What can hang from each mark
W: M Q S
M: H
G: V
H: M
V: G W
Q: W
F: B S
S: W X

Each row was made from one small tree. The marks that hang from a mark follow it in brackets, in alphabetical order. Every link used is in the known rows. Write each row's tree.
Known rows
G(V): [-12   3  -7  16   6  -2   0  -2 -20  26   6  28 -16   2   0   9  14  11
 -16  -7  -4   3]
S(X): [ 13  -4  -7  11  -5  15   5  -7 -16  23  -4  16  -3   7  22   0 -10  38
   6  -4 -12  -3]
W(M(H) Q S(X)): [ 14  -2   6 -14 -29  13   3   1  26 -19  -8 -24   4   8 -14 -12 -30 -16
   5   0  -6   2]
F(B S(W)): [ 12 -15 -15  18  40   8   6 -27 -25  19 -15  54  13   9  48   5 -17  49
   3   2  18  14]
W(S(X)): [ 18  -8   5  12 -24  23   5   1 -20  18  -3  28   5  23   9  -2  13  39
  11   0 -17 -10]
W(M Q S): [ 11  -2  14  -1 -14   1  -1  12  -7 -11   8   6  -4  24 -21  -7   8 -24
  12  -1 -12   4]
M(H): [  6   2 -24  19   2  12   5  -4   7  16 -10  28  -4  21  12 -10 -25  17
   9  14 -14  12]
V(W(M(H) Q S(X))): [  0   3  21 -14 -24  -2  -2   9  32 -23  -2 -41   7  -8 -18  -8 -11 -24
   6   3   8  -2]
F(B S(W(M) X)): [ 10 -18  -8 -13  26   8   1 -27  -4   5 -29  12  15 -14  47   6 -40  38
  -3   2  14   8]
F(S): [ 13 -17  -6  23  15  12   3  -8 -15  24 -13  36  -1  -1  21   5 -13  37
   7  -5  -1   6]
G(V(W(Q S(X)))): [-13   5  36   5 -17  -8  -1   6 -12  -1  23 -22  -3 -23 -21  14  40  -6
 -19 -26  28 -15]
G(V(W)): [-26   9   7  16  11 -19  -6   5 -13  20  11  10 -12 -16  -4  13  34   4
 -14  -5  12  -3]
F(B S(W(Q) X)): [ 18 -13   3   7  30  13  12 -32 -18   0  -4   8  14 -13  42   9 -32  38
  -4 -20  39   8]
V(G W(M Q S(X))): [-10   2  28 -14 -21 -18  -3  17  -3 -19   9 -37  -5 -39 -19   5  32 -33
 -13 -18  18 -12]
Q(W(M S(X))): [  3  -3   0 -17  -2   4   1   6  22 -10  -8 -17  10   3  -8  -2  -2  12
   6   8 -28 -20]
Q(W(M(H) S(X))): [  1   0 -12 -21  -6   8   5   3  51 -15 -18 -24  14   3 -10  -9 -29   6
   5  17 -27 -13]
S(W(M(H) Q) X): [  2   9 -36 -18   6  15   3 -20  24 -14  -3 -24   3  13   5  -7 -45 -13
  -3  10  -1  12]
S(W(M Q) X): [  5   6 -24 -15   9  11  -2 -17  -5  -7   7 -18  -1  12   8   0 -18  -9
  -2   1  -3   5]
V(W(Q)): [ -1   6  15  21  14 -11  -1   5 -15   3  24  -3  -5  -1  -4   0  19  -9
   7 -10  16   1]
W(Q S): [ 18  -2  11  22 -13  11   6   6 -22   2  18  26  -1  31 -12  -6  21   0
  12  -8  -3   0]
H(M): [  4   0 -28  14   8  -1   1   1   3  19  -2  36 -15  17  12  -7 -31   6
   7  14 -11  16]

Which tree is each row?
[-16   3  24   7 -19  -4  -3   6 -12  16   6   2  -1 -15  -8  14  44  20
 -15 -12  10 -16]  G(V(W(S(X))))
[-22   4  -1  -3   9 -27  -8  15  -5   3  -5  -3 -13 -32  -1   4  24 -24
  -9   4   1   0]  V(G W(M))
[ 13 -14   5 -15  27   3   5 -27  -3 -12 -12 -11  13 -20  34   6 -46  14
  -5 -13  32  11]  F(B S(W(M Q) X))
[-17   7  12  -7 -14 -20  -3  19  22 -26   1 -23  -5 -25 -30  -5  14 -52
 -10   0  16   2]  V(G W(M(H) Q S))
[  2   2 -36 -13   9  14  -4 -16  -7   9 -11   5   1  19  20  -1 -14  19
   3  16 -21   3]  S(W(M) X)
[ -9   9   6  -5   8 -18  -6   7  29 -16   3 -32  -3 -10 -13  -8 -21 -41
   6   8  10  12]  V(W(M(H) Q))
[-19   6  20  17  -8 -11  -7  12 -18  16  11  24  -6  -1 -15  10  55   5
  -9  -3   7  -9]  G(V(W(S)))
[ 17  -6  19 -12 -27   9   2   5  -3 -12   4 -15   0   9 -12  -5  -3 -11
   6  -9  -9  -5]  W(M Q S(X))
[-13  -1  17 -13 -23 -13  -6  17  -4  -4  -8 -12  -2 -32  -6   5  35  -8
  -9  -2   0 -13]  V(G W(M S(X)))
[  8  -1  -3   5  -1  14   8   1   6   4   1   3  13  10   0   0  10  36
   7   1 -20 -23]  Q(W(S(X)))
[-14   4  23  -4 -10 -23  -5  24  -8 -19  13 -15  -7 -25 -28   2  42 -47
  -7  -9  13  -4]  V(G W(M Q S))
[ -4   6 -53  -7  17  10  -5 -13  18   5 -17  19   1  33  11 -11 -29  -3
   5  34 -23  17]  S(W(M(H)))
[  4   4 -10  -5   1  -1   1  -1  24 -13  -4 -14  -7   8 -12 -12 -42 -32
   5   6  -5  16]  W(M(H) Q)
[  0  -1  -5  -8   8  -3  -3  12  17  -8  -4   5   8  18 -16  -7  10  -3
  13  17 -33 -11]  Q(W(M S))
[-23  11  19  15  13 -21  -2   4 -13   4  28 -12 -13 -22 -17  13  30 -22
 -17 -21  29  -1]  G(V(W(Q)))
[  3   6 -30  -5  21   4  -5 -10 -10  -6  11   4  -4  28  -1  -4  -7 -22
   4   9  -8  12]  S(W(M Q))
[  2  -4  21  -9 -20  -2  -8  13   1   0  -7  -7   5  -3  -1  -2  21   6
  10   8 -10 -11]  V(W(M S(X)))
